Each row was made from one path, in order. Every step used is in the known rows, and no mark comes twice. Write each row's path.
Known rows
keboz > zile > nabid: [ -7   2   4   5  -6   2   1   4  12 -11   0  -8   3 -15  16  12 -20  -5
  10  -7   3  12  -5  -4  -5   4  22   1  -1  -7  -2  -9   4  -7]
zakot > nabid > vome: [ -9  -7 -22 -26  -5   5  -1   1   8 -18  11  -4   2   5  -8   8  -4   8
  -9 -19  12  -9   7   2 -13  -8   8  -3  -3  -9   3 -13  -9   9]
zakot > zile > keboz > vumu: [ 11  -3  -1  17   2   8 -25  -4  -6 -30   5  -7   7  -7   2  -3   5  -5
  10   4  10   1 -10   4   9   6   1  11   3   5  11   3  -1   0]
keboz > zile > vumu: [  9  -1  -2  18   6  13 -10   5   9 -10  -8  -6 -10  -8   9  11  -6 -10
  19   0  10   7 -11   8   5   5  15  -2  10   3  13 -15   6  -8]
zakot > nabid > vome > zile > vumu: [ -4 -16 -29 -19  -2  -1 -13  12   9 -29   9  -9   6  -5  -5  16  -4   0
   7  -9  22  -3  -7   6  -6 -15  13  -6  -5  -5  10 -19   3  -8]
vumu > zile > nabid > vome: [ -8 -11 -11 -14 -11  -2  -8 -13  -4 -15  18  -8  -1 -18  -4  14  -9   8
   5  -9   7  11 -10   1 -10  -4  25  -5 -10  -9  -7  -7   2  -7]
zakot > nabid > vome > zile > keboz > vumu: [ -2  -7 -19  -7  -9  -3 -20   0   7 -35   8  -7  21  -7  -5   6  -3  -1
   7   2  19  -9  -3   7 -14 -10   9   4 -10 -15  11 -11   1 -11]
mufit > zile > zakot: [  3  -2   4 -11  18   7  -1  -2  -8   1   7   2   7  -3  10   7  -1   7
   2  -5   0  20   3 -15   6  10  -3  -1  -2  -3  17  -3  11 -10]
nabid > zakot: [-11  -1  -4  -4   3  -2  -4 -13   1  -6   3   6  10 -11  -3  -6  -9  -2
   6   8   0   1   3  -1   6   1  -5  -4 -10  -9   0  -7   6  -2]
nabid > zakot > zile > selefu: [-11  -4  -3  -8   1  11  -9  -5  -5 -33   8  -1   5 -21   3   5 -12 -11
   1  -3   3   7   6   0  16   8  -2   0  -3  -2  -4  -7   4  -2]
nabid > zakot > zile > keboz: [  0 -10 -12   5   9  13 -23 -15 -13 -31  15  -2  11 -16   2  -4  -5  -5
  11   0  14   4  -1  -3  19   1   2   2  -9  -1  12  -8   0   8]
vome > zile > selefu: [ -7  -1   7  -1  -7  -5  -1   7  -1 -14  -3  -4   9 -18   8  11  -5 -13
   4   8   0   5   0   2   0  -2   2  -4  -3  -3  -6  -3  10 -21]
zile > zakot > nabid > vome: [-10 -11 -14 -31   2  10   0  -4   2 -12   6 -11   2   3   3  16   0  11
  -8 -22  10  -1   3 -13 -16  -9  10 -11  -7 -12   9 -12  -7   7]
vumu > zile: [  8  -2  -4   4   3   8  -9  -5  -5  -7  16   4  -5  -9  -2  11  -2   3
   8   5  -2   6 -11   8  -1   9  -1  -8  -5   1  -5  -4   4 -10]
selefu > zile > zakot > nabid > vome: [-18  -3 -16 -29   3  -3   0   0   1 -12   7 -12   3  -3  13  28 -10   6
 -15 -18   8  -5  -5 -21 -17  -8  13 -13  -4  -5   3 -25  -9   9]
vumu > keboz > zile > mufit: [ 12 -10  11  28 -11  16   0 -14  14 -12  -4 -11   7 -11  20  18 -11  -5
  10  10   1   2  -9  12  -5   4   0 -12  10 -11   3  -6  16  -7]
zakot > nabid > zile > keboz: [ -4   8 -29   0  12  10 -11   2   1 -27  27  -8  10  -4   2   5  -4  -8
  10 -18  24   2  -8  -5   5   3   9  -1  -7   3  12 -17  -7  14]
selefu > vome > zile > zakot: [ -8  -9  11 -13  -4  -7  -3   3  -8  -9   3   1   9  -9  12   3  -2  11
  -7   3  -1   1 -10 -29 -15 -19   7  -5  -2   0   8   3   5 -14]
nabid > vome: [ -6  -9  -7 -13  -8  -1  -6  -3   0  -5   0  -9  -4   1  -6   0   0   8
  -5  -5   7  -3   5  -2  -9 -11  12   1  -2  -3   2  -4  -2   1]
keboz > vumu > zile > zakot > nabid: [  4   3  -3  -6  11  10  -8 -10   1 -20  16   4   6  -7   3  23  -1   3
   7  -2  -6   7 -16   2 -13  15 -10 -15  -5 -12  -2 -10   3 -16]
selefu > vome > zile: [ -7  -6   2  -7 -11 -11  -3   9  -1 -14   7  10  10 -10   2  -5  -8   8
  -9   6   0  -7  -6 -14 -10 -14   4   4   4   3   3   2   4 -13]
nabid > vome > zile: [ -6 -15  -7 -14 -13 -11 -12   6   2 -16   3  -6   5  -8   0   5  -6   9
   2   5   9  -1   2  -2 -12 -18   9  -3 -10  -2   3  -6   9 -13]
vumu > keboz: [  7  -9  -2  17  -3   1  -4 -10  -2  -3   2  -9   6  -2   2  10   3   2
   2   8   3  -2  -8   6   5   3   1  -5  -2  -4  -2   7   8  -3]
zile > selefu: [ -3   3   7   0  -2   5   6  -5  -4  -3  -6  -6  -1  -9   2   5   1 -11
  -2   0   0   4   2   2   4   6   7   1   4  -4  -7  -3  -2  -5]
nabid > zile > vome: [-12   0 -11   5  11   3   2   2   0 -24  16  -4  -9 -13   6  10 -14   0
   8  -6  10  11  -2 -13   2  11   4   8 -11  21   6  -3  -9   5]
keboz > vumu > zile > mufit: [ 13   1  11  14  -4   9  -4 -18   7 -14   6   3   5 -17   3   7  -5  -5
  13  16  -8   5 -15  19  -8   5 -17  -6   9 -11  -7  -3  11 -16]
mufit > zile > vumu: [ 10  -2 -12   4  18   7  -9   3  -3  -4   6   2   4  -6  -4  -1  -1  -3
  12   1  10  16  -4   5  21  13   3   6   6   2  20  -7  11 -10]
vome > zile > keboz > vumu: [  8   0   4  19  -4  -7 -20  -3  -2 -20  -1  -3  19 -12   4  -2   1  -8
  17  20   9   1 -12   3  -2  -2   0   5  -6  -4   7   1  11 -19]
selefu > vome > zile > mufit: [ -3 -10  11  -5 -15  -4   6  -1   2 -16   2   6  16 -16  10  -6 -14   4
  -9   7  -3  -6  -6  -9 -15 -24  -2   0  13  -6   3  -1   7  -9]
mufit > zile: [  4   2  -4  -7   9   2  -3   4  -2  -5  12   8   9  -2  -3  -2  -5   5
   2   1   2  10   5   0  12  14  -7   8   1   0  12  -2  10 -10]
nabid > zile: [ -6   7  -9   1   3  -2  -5   5   3 -12  17  -7  -2  -5   3   3  -6  -3
   7  -6   8   6  -6  -6   4  -2   2  -1  -5  12   5  -7   5   1]
mufit > zile > nabid > zakot: [-14   2 -11 -15   9  -3  -1 -10   0 -14  17  10  27 -21   1  -6 -23  -1
  10   2   2  21   8  -6  17  12   4   8 -13 -16   7  -8  16 -11]
mufit > zile > nabid: [ -5   2  -5 -10   5  -3   3   2   0  -6  14   4  17 -11   2  -1 -15   3
   4  -6   4  21   4  -6  10  10   8   9  -4  -7   6   0   8  -8]
keboz > vumu > zile > selefu > vome: [  2   8  14   5  -8   6  -7 -14  -6 -19   7   6   0 -26  -7   2  -6  -2
  -8  11  -7  -1 -15   4  -5  13   5   7  14  -4  -9  -1   3 -22]
vumu > keboz > zile: [ 10  -6   6  24  -5   9 -10  -3  10 -11   1 -10   0  -8  12  21  -6  -4
   9   7   3   1  -9   8   1  11   9  -6   2  -5   2  -4  13 -13]

Write each row's path
[ -3   6   6   5  -2  -4   8  -6   5  -2  -3  -2   6 -11  19  10 -17 -11
  -7   6  -5  -5  -7  -4  -7  -5  -6  -8  13   0  -4 -15   2   8] -> selefu > zile > mufit
[ -9 -12 -22 -26 -11  -6  -7  13   9 -29  14  -1  11  -4  -2  13  -9   9
  -2 -10  13  -8   5   2 -16 -14   5  -5 -10 -10   2 -13   2  -7] -> zakot > nabid > vome > zile
[-11  -4  -2  -4 -12 -16   1   9   2 -15   6  -2  18 -18  11   7 -15  -4
   9   2   4  13  -7  -7  -7 -10  11  -1 -10  -6  -4   1   9 -15] -> vome > zile > nabid
[  8   4   2  20   3   4 -13 -13  -4  -7  -7  -6   9  -5  -1  -9   6  -9
  10  11   7  -1  -8   5   4   5   3  10   1  -6   6   0   0  -4] -> zile > keboz > vumu
[ -8   5 -15  -9   0   9   9   4  16 -26  23  -4  10  -6   9   7 -15  -6
   4 -18  12   3  -4   1  -7  -7 -10  -9   4  -4   3 -17  -2  12] -> zakot > nabid > zile > mufit
[ -3 -10   9  -4   2  -5  -3   4  -4  -5  -1  -5   7  -8  16  14   0   2
   7   4  -1  11  -6 -15  -9 -10  -1 -13 -11  -2   6  -1  11 -17] -> vome > zile > zakot
[  7  -4  13  11  -5  14   3  -3  16 -11  -7  -3  -1 -11  20   9 -15  -8
   9   0  -2   5   0   7 -10  -2  -1  -5  14 -10   3 -13   8  -3] -> keboz > zile > mufit
[ -6 -10 -18 -38  12  12  -3   0   0 -16  17  -4  13   1   1  14  -7  16
  -5 -22  13  11  10 -14  -5   4   4  -3  -6 -12  18 -15   3  -3] -> mufit > zile > zakot > nabid > vome
[-11   1  -4   5  10  -7   6   0  -2 -12   2   6  -5 -15  12  20 -18  -4
  -6   5  -1  -3  -6 -15  -3  16   4   7  -2  17  -2  -9 -14   5] -> selefu > zile > vome
[-20   0  -5 -10  -1  -8   1 -13   2  -9   6   2  19 -18   3  -3 -18  -4
   7   1   1  12   0  -8   6  -3   9   0 -15 -16  -5  -5   6   0] -> zile > nabid > zakot
[ -4 -15 -26 -15  -4   2 -18   1   1 -31  13  -8  17  -7  -1  11  -2   2
   4  -8  23  -7   0  -2 -10 -14  14  -3 -12 -12  11 -14  -3  -3] -> zakot > nabid > vome > zile > keboz
[ -4   8 -33  -4  12   6  -7  12  10 -25  23  -6   0  -3  -3  11  -6 -10
  12 -18  24   6 -13   2   8   0   7  -4  -1   8  11 -21  -1   7] -> zakot > nabid > zile > vumu
[  3   0   6  12  -8  -8 -18  -3  -5 -19   1   4  21 -16   1 -12  -2   1
   1  17   6  -8 -15 -11  -6 -10   7  14   4  -3  11   4   5 -15] -> selefu > vome > zile > keboz > vumu
[ -7 -18 -15 -24 -15   1   4   4  15 -31   9  -3  18  -7   5  12 -12   5
  -1  -9  10  -6   5   6 -22 -23  -4 -10  -1 -20   2 -17   4  -3] -> zakot > nabid > vome > zile > mufit
[  2 -22 -31  -1  -5   0 -17   3   6 -31  11 -14  12  -8  -5  24   0   1
  10  -2  27  -4 -16  10  -3 -12  16 -12  -5 -12  10 -13  11 -12] -> zakot > nabid > vome > zile > vumu > keboz
[ -7   6  17   1  -9  14   1   1   3 -15  -6  -1  -4 -20   9   4 -15  -5
 -11  -5   0  -3   0  -7  -6   6  22   9  19  -2  -1 -10  -2 -10] -> keboz > zile > selefu > vome
[ -1 -16 -15  -6  -5  -8 -18   6   0 -16  -2 -12   0 -10  -3   7   1  -1
  12   4  19   6  -9   2  -2 -20  17  -5  -6   1  12 -11   9 -14] -> nabid > vome > zile > vumu
[ 10   4   3  11   1   1 -12 -10   1 -11  12   4  -1 -12  -5   6  -1  -1
  12  15  -7   4 -14  15  -4  15  -9  -2   0  -2  -5  -2   9 -20] -> keboz > vumu > zile
[ 13   7  -2  13  12   6 -17  -9  -5 -12   7   3  19  -8  -3 -10   1  -3
  13  13   7  11  -3   7  13  19  -3  17   2  -5  19  -3  11 -13] -> mufit > zile > keboz > vumu
[-10  -7  -1  15  -6   2  -9 -18  12 -19   5  -9  19 -27  15  18 -26  -7
  17   8   6  12  -8   0   7   9  16  -6 -13 -18  -3  -9  18 -12] -> vumu > keboz > zile > nabid > zakot
[ -2 -15  -9  -1  -7  -4 -21  -2  -7 -19   3 -13  10 -11   2   3   2   2
   9   4  19  -1   0  -4  -5 -17  19   1 -12  -5  12  -6   4  -8] -> nabid > vome > zile > keboz
[  4 -15   3  29   3  14  -3  -8   8 -22  -2  -4  -5 -14  13  28 -14   0
  11   9   4   4  -6   2  -1  24  10   3  -4   5   4   0   0  -8] -> vumu > keboz > zile > vome
[  2  -9   7   3 -10  -2   5   1   6 -14  -2   0  15 -14  15   5  -9  -4
   8  11  -1   2  -1   4  -9 -16 -14 -10   3  -7   1  -3  11 -12] -> vome > zile > mufit
[ -9   3  12  -8 -10   6   6  -4  -6  -6  -3   1   1 -14  -2  -5  -4  -3
 -19  -3  -1  -6   1 -11  -2  -1  15   9  15  -2  -3   1  -6  -2] -> zile > selefu > vome
[  7  -1 -12  30   8  -7 -12  -6  -1  -3  -1 -14   1 -12   7  23  -2 -12
   3  12  12  -3 -28   2  15   6  15  -8   7   7   4 -11   9  -2] -> selefu > zile > vumu > keboz
[  5  -7  -8   8   4  -6 -11  11   0 -13  -2  -1   5 -10   4   7   0  -8
  16   9  10   8 -14   3   6  -9   4  -5  -2   4  10  -6  11 -17] -> vome > zile > vumu
[  6 -18 -19  18   9  12 -23 -12  -4 -32  14  -8   7 -16  -2  11  -4  -6
  16   8  17   7 -16   7  27   4   3  -7  -3   1  10  -4  13   0] -> nabid > zakot > zile > vumu > keboz
[ -6  -7 -10  -8   5   3 -14  -4   0 -28  14   6   7 -11   1   0 -13   2
   6   1   5   4   3  -3  12   3  -8  -1  -7   1   2  -5   4   3] -> nabid > zakot > zile
[ -6  -7  -6  -7  -6   0  -5   9  -2 -24  13  -5   5 -12   8   7 -14   2
   2 -14   7  12  -4  -5   4  -1  11   5  -4   2  -1   2  -3   7] -> zakot > zile > nabid
[  5  -4  11  26  -8  14  -3  -8   6 -15  -6 -15   0 -17  14  24  -7 -14
   6   7   5   4  -6  12   5  18  14  -4   7  -8  -4  -6  13 -18] -> vumu > keboz > zile > selefu
[ 17  -8 -14  19  16   7 -13  -6  -3  -6  11  -5  11  -6  -3   9   2  -2
  13  10  15  14 -14   9  26  15   5   1   5  -2  19   1  19 -13] -> mufit > zile > vumu > keboz
[-13   6  -8 -15  12  -2   5   3   0  -8   7  -2   6  -3  18  25  -9  -3
 -12 -13  -1  -2 -10 -19  -9   3   0 -13  -2  -2   1 -21  -6   7] -> selefu > zile > zakot > nabid
[ -3 -11 -17 -27   4  15  -9 -12  -3 -20  20  -6  -3  -7  -1  28   0  11
   0 -20   7   4  -8  -5 -16   0   9 -20 -10 -12   2 -16  -4  -4] -> vumu > zile > zakot > nabid > vome
[-15  11  -3  -3  -3 -19   3   3   0  -4   5  -4   9 -16  16  13 -20  -7
  -5  -3   0   4 -12 -13  -1  -1  16   1  -1   1  -8 -10  -2   3] -> selefu > zile > nabid
[-22  -6  -7  -9  -7 -18  -5  -3   5 -19  10   5  27 -26   9   2 -22  -6
  14  11   2  14  -2  -6   2  -9   5  -4 -22 -15  -5  -6  15 -15] -> vome > zile > nabid > zakot
[ -4   6  -2   4  -1   6   4  -3   9 -14  13 -10   3 -10  11   1  -9  -6
   8  -6   6   8  -4  -2  -3 -11  -7  -6   4   4   4 -10   5   6] -> nabid > zile > mufit
[  7 -11   3  -1  -4  12   0   1   1 -23   6  -3   2  -6  11   3  -7   1
  -1  -7   2   4  -1   4   0  -6 -12  -5  12   2   2  -1   1   9] -> zakot > zile > mufit
[  0  -1 -11 -24  19  13   4   2   0 -12  17   6  16   2   6  13  -4   8
  -2 -17   6  13   4 -13   3  14  -7  -5  -3 -10  17 -10   4  -6] -> mufit > zile > zakot > nabid
[  0  -2  16  18 -14  13  -2  -8   2 -17  -2  -8   1 -21  10  13 -10  -5
 -10   5   2  -5  -9  -4   0  10  22   4  18  -7  -2  -3   9 -13] -> vumu > keboz > zile > selefu > vome
[ -1  -8  -5  -3  19   7   4   0  -4 -16  11  13   4  -9  -1   7 -13   6
   2   1   2  14   9  -5   7  26  -4  16  -5   9  14   2  -3  -5] -> mufit > zile > vome
[  2   4   3   4   1  13  -3 -11  -8 -11  10  -1  -6 -19   0  15  -1  -9
   4   3  -2  11  -9  11   1  16   4  -8   1  -2 -13  -6   3 -17] -> vumu > zile > selefu
[  2  14   2  22   5  -9 -16 -10  -2  -8  -4  -5  10 -13   9   4  -6 -13
   3  16   4  -7 -17  -3   2   7   7   8   4   2   5 -11  -2  -2] -> selefu > zile > keboz > vumu
[ -5  -4  -7 -18   9  10   6   0   0  -8   6  -2   6   5   8  14   2   2
  -5 -18   3   3  -2 -11  -8   0  -1 -12  -3  -9   3  -7  -6   4] -> zile > zakot > nabid
[  1  14  -6  22   5   0 -20  -7   1 -20  12 -14   7 -11   3  -6   0  -9
  17   5  15   6 -14  -3   6   2   5   9  -4   8  12  -6   3  -3] -> nabid > zile > keboz > vumu
